Each row comes from the steps of one path. Every step used is in the known rows, and no mark comes twice. Write the path behind each row, first mark first.
Known rows:
tobire > melep > noserir > nosug > ripemi: 42 -7 1 12 -11 -53 2 -15 2 12 -20 17 -4 17 4 6 8 -30 -26 -19 13 12 21 11
 20 -21 -7 17 -6 -15 31 5 39 5 18 -27 -34 31 -18 -3 16 -3 -16 6 -23 35 0
 -14 6 9 -28 12 -11 -7 -35 25 -30
nosug > ripemi > keras: 0 1 -26 14 7 39 -6 -12 -9 -13 7 30 -22 -25 -6 -9 2 45 -22 -26 -10 13 24
 -8 15 -26 23 -20 20 10 3 -5 -47 31 -19 7 5 25 19 -6 0 -1 -13 -2 -29 -10
 -8 11 7 26 11 14 -6 6 10 6 -25
keras > tobire > melep: 8 -10 12 6 2 -27 -2 18 3 -4 12 -13 -4 14 4 -15 -12 -4 24 -18 -10 9 -16
 -24 -19 16 -5 24 1 -17 -11 17 7 -1 -1 1 13 2 -2 4 -7 9 -10 -3 -7 8 36 5
 -9 4 -4 -9 -1 -21 -16 -2 14
noserir > nosug > ripemi > keras: 3 -20 -30 8 8 33 12 -11 -23 0 5 37 -27 -36 -26 -8 10 7 -25 -23 -11 4 27
 -1 16 -23 -1 -6 21 -4 16 -25 -42 34 -13 -3 -25 3 -6 -4 23 4 13 15 -15
 -3 -19 15 12 16 -6 8 8 27 12 12 -57
tobire > melep > noserir > nosug > ripemi > keras: 37 -18 9 17 -7 -35 8 -32 -16 2 -10 19 -13 2 -16 0 10 12 -39 -6 21 6 18
 16 33 -30 17 5 0 2 47 -1 20 11 -1 -24 -39 11 1 -20 27 -4 -24 13 -40 30
 7 -4 16 14 -24 -4 -4 9 -9 12 -24
ripemi > keras: -7 -5 -17 4 13 31 -6 -12 -9 -30 18 9 -1 -38 3 -11 0 40 -9 -7 -24 -30 14
 -10 1 -20 9 -6 -11 19 -8 15 -34 22 -26 -16 13 -6 17 3 -12 -15 -16 -10
 -25 -15 7 3 11 10 7 -14 7 16 13 3 -19
noserir > nosug: 0 -2 -30 -10 12 18 5 -4 -2 -6 7 12 2 -16 -8 -18 10 -40 10 -15 -21 -29 25
 -1 -6 -15 -25 22 -4 -16 -13 3 -11 26 3 -33 -10 5 -17 26 6 -6 15 -3 -2
 -1 -8 -4 -1 -1 -9 23 9 26 -9 7 -52
nosug > noserir > keras: -20 48 -20 -24 3 16 -5 0 23 -6 -5 5 -14 -4 13 -7 -3 0 1 0 -3 -48 21 42 8
 -19 15 -28 -13 6 -12 35 -10 0 -23 -15 -9 7 -10 36 10 -25 1 19 -3 -31 -7
 2 2 21 15 20 -7 -18 7 -10 13
keras > tobire > melep > ripemi > demed > noserir: 9 9 35 15 15 -16 2 16 -9 39 -9 -32 4 18 1 33 -5 8 8 -5 24 16 -2 -26 5 38
 9 -2 16 -9 -2 -18 5 -25 29 33 29 -5 12 -38 -33 0 -15 -18 23 20 6 -32 2
 -23 -9 -25 -2 -6 -3 2 39
nosug > noserir: -4 36 -22 -16 13 2 -7 -19 15 -23 -4 0 -10 0 14 -17 -9 -1 3 -19 -10 -36
 33 21 -16 -27 -4 -5 -13 -4 -15 44 -2 21 -9 -7 1 35 -9 30 -7 -16 -23 -6
 -33 -15 2 -12 -7 32 15 3 -1 -16 2 5 11
demed > noserir > nosug > tobire: -25 -25 -18 -3 8 7 -9 -30 -9 -10 0 9 -7 2 -7 3 9 -52 -4 11 -8 -17 6 0
 -38 -24 -28 22 18 -12 -6 -1 -1 -7 9 14 -16 11 -14 18 -17 33 6 -3 14 -5
 -19 -4 -16 -10 -14 5 18 28 2 -16 -31
demed > noserir > nosug > tobire > keras: -24 -19 -19 -10 -7 -3 -4 -23 -18 -20 -6 3 2 18 -18 10 1 -11 -18 12 -6
 -48 1 -10 -23 -23 -21 20 3 7 -5 -12 -26 -2 8 24 -24 9 -4 7 -23 55 12 17
 -6 -19 -13 -15 -9 4 -15 23 13 38 21 2 -25
keras > tobire > melep > noserir: 27 0 20 10 -12 -48 -11 10 14 -15 2 -13 11 28 20 -15 -9 3 20 -3 3 33 -19
 -4 -14 6 1 24 -25 -6 10 23 38 -3 7 -3 8 8 5 -10 -3 -8 -13 -14 -24 20 37
 3 -7 5 4 -3 2 -26 -31 16 28
melep > noserir > keras > tobire: 2 17 -2 -8 -12 25 -6 21 28 -14 0 -5 27 3 6 -10 -6 11 15 26 2 38 -19 12
 -8 13 -6 -25 -19 2 3 -4 6 -3 -8 -9 2 -19 8 9 23 -21 32 -3 6 -17 -22 31
 4 -5 35 2 3 -17 -6 8 17
nosug > ripemi > demed > noserir > keras > tobire: -31 12 -8 3 0 53 3 28 23 24 3 -9 2 9 -29 23 -19 -5 -31 1 3 28 -17 -7 17
 19 8 -58 25 -19 -18 -33 -20 -25 -2 47 14 -2 2 -11 -14 7 20 25 48 -22
 -49 30 13 5 23 12 -10 -9 34 -16 19
ripemi > demed: -7 13 -5 -3 21 39 -9 2 7 -12 7 -20 18 -26 -7 8 7 3 -5 -51 -36 -32 5 0 -1
 -3 15 -30 -16 9 -49 17 -9 19 17 5 30 -6 5 -8 -20 -25 -35 -19 13 -21 -15
 -6 9 -8 10 -3 -2 8 4 1 -16
ripemi > demed > noserir: -28 21 -1 7 27 27 -16 -5 6 -10 9 -24 22 -10 0 23 0 1 -21 -16 -16 -47 10
 -11 2 -6 9 -20 -5 -2 -29 18 1 -8 21 17 21 -1 11 -12 -39 -8 -34 -10 13
 -9 -23 -15 11 -5 4 -14 -3 12 9 1 2
keras > tobire > melep > noserir > nosug: 30 -15 13 8 -10 -42 5 7 7 -5 0 -3 7 29 -6 -21 -1 -31 14 2 13 23 -12 -1
 -15 6 -26 22 -18 -30 32 12 50 4 14 -18 -22 2 -13 -5 19 -2 5 1 -13 29 22
 1 -5 -9 -10 7 10 -9 -30 21 -3
nosug > tobire: -20 -21 -23 -11 12 21 -15 -15 -7 -36 0 12 2 -9 18 -9 0 -14 13 -21 -38 0
 -3 1 -34 -12 -3 6 16 24 -40 18 -16 18 -6 22 15 18 -4 24 -15 22 -19 -20
 -6 -32 0 2 -18 2 7 9 9 1 5 -26 -8
melep > noserir: 7 22 -7 -1 -3 -7 -22 -13 15 -28 -3 -1 26 5 27 -7 2 9 4 -5 -8 5 17 5 -14
 -23 -6 6 -21 5 -10 34 17 11 7 -20 9 18 12 6 0 -26 -22 -25 -22 9 2 -5 4
 3 11 -18 0 -11 -22 17 -1

Write each row's path:
12 43 14 -21 -6 -19 18 24 14 46 -19 -6 -23 16 12 4 -14 4 22 16 20 4 11
 23 14 23 0 -8 7 -6 20 -6 6 -13 -17 0 3 2 -6 10 22 -19 10 10 -3 0 17 -12
 -17 16 10 -5 -1 -37 5 -5 48 : nosug > noserir > keras > tobire > melep > ripemi
-41 30 -15 -9 -5 17 -15 -3 19 -5 9 -7 15 0 15 11 4 -4 -11 31 5 -34 15 -1
 2 -6 9 -9 -9 6 -14 14 -18 -23 -1 -14 -3 0 8 26 -15 -12 22 11 23 -3 -21
 6 4 -5 -2 12 -10 5 17 -7 0 : demed > noserir > keras
15 12 15 -4 -11 -23 -12 -2 15 -4 -9 -13 27 11 26 6 12 6 -3 16 7 -23 -1
 29 22 -6 26 -6 -34 19 6 31 36 -16 2 -46 -13 0 1 9 7 -33 -20 1 -14 13 11
 -3 10 -6 -8 -5 -19 -20 -13 -3 16 : tobire > melep > noserir > keras
20 8 11 4 -2 -18 6 23 -7 23 -4 -2 -8 8 21 -4 -8 -1 38 -6 0 30 5 -18 -8
 30 -12 27 18 -4 1 -15 -6 5 13 7 25 11 3 -8 1 -3 13 -25 -8 19 26 -18 -17
 -14 -14 -27 -5 -11 -26 10 17 : keras > tobire > melep > ripemi
12 5 11 -5 -8 4 16 35 -1 36 -5 0 -4 -10 18 7 -7 -1 25 18 9 24 -2 -4 18
 43 -4 5 11 9 0 -27 -16 -11 -2 -10 16 -7 4 1 21 -13 37 -8 27 0 9 -7 -12
 -19 -2 -9 -8 -14 1 -1 20 : noserir > keras > tobire > melep > ripemi
32 -24 25 25 -17 -27 2 -8 -4 -14 -1 8 -17 18 -8 -10 -13 50 -10 -8 16 62
 -17 -2 19 -5 19 -10 0 -3 38 4 14 -6 -12 11 -2 18 14 -37 17 9 -21 7 -44
 25 24 16 3 21 10 -10 0 -29 -5 16 25 : nosug > ripemi > keras > tobire > melep > noserir
-26 4 27 5 5 -4 1 21 12 19 8 -37 15 9 -17 26 -8 -4 -16 7 12 -17 -39 -9
 11 37 29 -25 -21 -13 -8 0 18 -39 12 16 11 -30 1 -21 -24 -1 1 25 47 3 2
 1 12 -13 4 7 -10 -11 21 -18 37 : ripemi > demed > noserir > keras > tobire > melep
18 -32 18 13 2 -12 2 5 -18 -19 24 2 -18 -8 -5 -21 -4 45 5 -14 -2 6 -28
 -17 -9 10 15 9 -15 7 13 17 -13 7 -21 6 11 -18 8 -21 7 13 -9 -6 -19 3 41
 14 5 14 3 -5 2 -2 9 3 14 : ripemi > keras > tobire > melep
-18 3 -19 -13 1 33 -4 29 19 -8 16 0 9 -12 1 -13 -15 -1 23 12 -12 13 -15
 -5 -8 16 -5 -20 1 -2 -19 -11 -17 -4 -20 -5 11 -17 2 24 9 -7 38 4 27 -32
 -16 39 -4 -1 23 23 -3 -3 12 -8 7 : noserir > keras > tobire
-9 -22 -15 16 -3 25 11 -1 -10 9 17 29 -34 -6 -37 -12 -13 -1 -33 14 17 38
 1 -19 2 -16 -24 -1 31 -37 40 -43 -40 1 -18 33 -25 5 6 -24 11 37 46 24 4
 6 -21 27 6 20 0 14 16 22 21 9 -26 : demed > noserir > nosug > ripemi > keras > tobire
24 -1 14 9 13 -13 7 -8 -31 16 -9 5 -12 -25 11 1 16 55 2 -5 6 -18 16 -6
 24 1 25 18 7 32 4 1 -25 16 -3 -22 15 7 18 -18 0 -24 -30 -18 -29 14 28
 -34 8 -9 -15 -33 -1 10 -4 7 -4 : tobire > melep > ripemi > keras
-2 20 19 4 -9 -20 5 29 7 48 -7 -9 -1 9 23 15 -9 -1 12 48 37 11 -3 -12 18
 39 6 12 15 -2 17 -31 -7 -34 3 -1 12 -5 17 3 -5 -8 42 5 30 19 4 -10 -1
 -10 -15 -15 -9 -10 5 0 28 : demed > noserir > keras > tobire > melep > ripemi
23 -11 8 -1 -4 -47 0 -20 2 -6 -4 -6 13 8 4 0 15 -32 3 -7 11 -28 15 15 -1
 -18 -6 30 -27 -2 19 26 53 2 14 -46 -27 12 -15 2 11 -17 -16 -4 -25 40 19
 -21 7 -6 -28 -5 -4 4 -32 21 -18 : tobire > melep > noserir > nosug
20 -28 -10 11 -7 20 14 -3 3 -3 -1 33 -17 -6 -39 -20 -11 22 -20 4 2 74 5
 5 4 -25 -28 -21 15 -24 43 -32 -14 16 -17 5 -19 -1 9 -25 34 1 26 9 -18 6
 -25 27 7 17 12 5 22 7 -2 29 -21 : melep > noserir > nosug > ripemi > keras > tobire
1 -8 14 -8 -14 -30 -4 -20 5 -13 -18 -7 20 9 32 10 12 -2 3 20 0 0 -20 34
 2 -8 26 -9 -18 43 -7 26 45 -12 -2 -15 -8 -9 -14 10 1 -6 -29 -4 -9 -8 11
 -2 -2 -7 -6 6 -10 -24 4 -25 20 : nosug > tobire > melep > noserir > keras
-11 -31 -29 -14 14 14 8 -21 -17 -19 -5 17 -5 -16 -4 -18 9 -56 9 -13 -31
 -11 6 3 -35 -17 -28 17 19 3 -24 -7 -11 27 -2 2 -8 2 -25 22 6 25 0 -8 6
 -29 -10 0 -18 -7 -9 26 18 31 -6 -22 -36 : noserir > nosug > tobire
-12 34 29 4 10 3 -1 11 1 50 -16 -27 22 -12 7 51 16 10 -16 14 19 -42 15 3
 41 32 31 -24 -1 21 -11 -5 6 -31 24 -13 17 -16 6 -19 -19 -40 -24 3 34 8
 -17 -45 16 -26 -19 -31 -23 10 9 -10 16 : tobire > melep > ripemi > demed > noserir > keras
45 -24 5 11 -13 -40 18 -1 4 16 -11 15 -14 34 -13 -6 -7 -32 0 -9 21 57 -2
 0 4 -10 -25 18 11 -31 37 -20 35 6 8 0 -28 22 -15 -15 28 19 4 14 -13 37
 5 10 -1 10 -18 14 -4 -16 -31 23 -7 : keras > tobire > melep > noserir > nosug > ripemi
-4 -3 9 -11 -9 -4 1 33 11 8 5 -12 0 -1 -7 -10 -3 -11 16 7 -4 1 -26 -2 3
 19 12 0 -14 4 -6 10 2 -11 -15 -14 4 -22 -13 11 8 1 17 10 18 -3 24 22 -2
 -1 6 19 -12 -27 3 -8 18 : noserir > keras > tobire > melep
-32 -26 -2 -1 24 14 1 -25 -13 0 4 -12 4 -9 -28 16 15 -47 -16 -15 -17 -39
 -7 9 -23 -14 -16 -11 18 3 -19 -8 11 -1 20 36 -4 -13 -21 -10 -28 21 -17
 -3 39 -15 -32 -15 2 -12 -5 7 13 40 15 -19 -21 : ripemi > demed > noserir > nosug > tobire
-37 11 5 0 8 38 -6 25 23 5 12 -25 20 -8 -25 19 -10 -1 -10 11 -2 -7 -31 0
 4 24 9 -50 -5 -15 -19 -13 -7 -31 3 33 16 -37 7 -10 -23 -9 24 12 51 -29
 -31 24 13 -7 26 10 -1 8 31 -7 22 : ripemi > demed > noserir > keras > tobire
-22 6 16 0 -12 -21 -9 19 18 12 16 -18 4 18 6 5 -10 -11 -3 38 24 -6 -27
 -11 2 19 10 11 -6 -11 7 9 6 -40 -2 -9 -5 -6 0 4 -14 10 25 15 20 7 10 13
 3 3 -5 10 -10 -19 9 -11 36 : demed > noserir > keras > tobire > melep
6 -19 -1 -1 7 -27 -11 -26 -14 -23 1 -2 -5 1 22 2 6 -15 13 -23 -13 -16
 -15 2 -25 -4 14 27 6 18 -32 32 8 2 1 9 11 14 -13 12 -19 21 -33 -14 -13
 -10 36 -17 -16 -2 -12 7 -8 -9 -6 -24 13 : nosug > tobire > melep
9 -10 -2 3 6 43 9 26 -11 9 -1 20 -12 -23 2 -15 -5 56 23 -3 -7 46 5 -16
 -1 23 -21 -9 18 9 9 -33 -55 18 -22 12 31 -7 27 -16 12 -4 26 -22 -5 -3
 -3 7 -6 -3 21 -32 17 17 -2 14 5 : melep > ripemi > keras > tobire
-36 17 -10 -4 -4 30 -5 20 21 -1 17 -3 8 10 2 -3 -15 -2 6 42 11 11 -19 -6
 -10 9 -7 -12 -4 -20 2 -10 -16 -32 -6 14 8 -10 16 15 -14 7 56 11 31 -16
 -20 25 -2 0 16 12 1 -3 15 -9 15 : demed > noserir > keras > tobire
18 -18 5 -13 -1 -21 19 -18 -31 30 -25 15 -19 -14 14 11 16 -42 23 -11 -8
 -7 20 7 -10 7 -15 34 27 20 -6 -26 0 24 19 -10 -8 17 -19 10 7 18 -1 -20
 4 9 12 -39 -18 -25 -33 -15 11 23 -18 -14 -30 : noserir > nosug > tobire > melep > ripemi
8 -17 -13 -14 -15 -8 0 -30 -14 -41 -16 6 16 19 -16 1 7 4 4 -5 -22 -19 0
 8 -18 -28 -20 0 -6 25 3 1 11 14 13 7 -20 1 2 0 7 29 -24 -2 -27 -21 -6
 -11 -1 -1 -2 14 17 28 -3 12 -17 : melep > noserir > nosug > tobire > keras
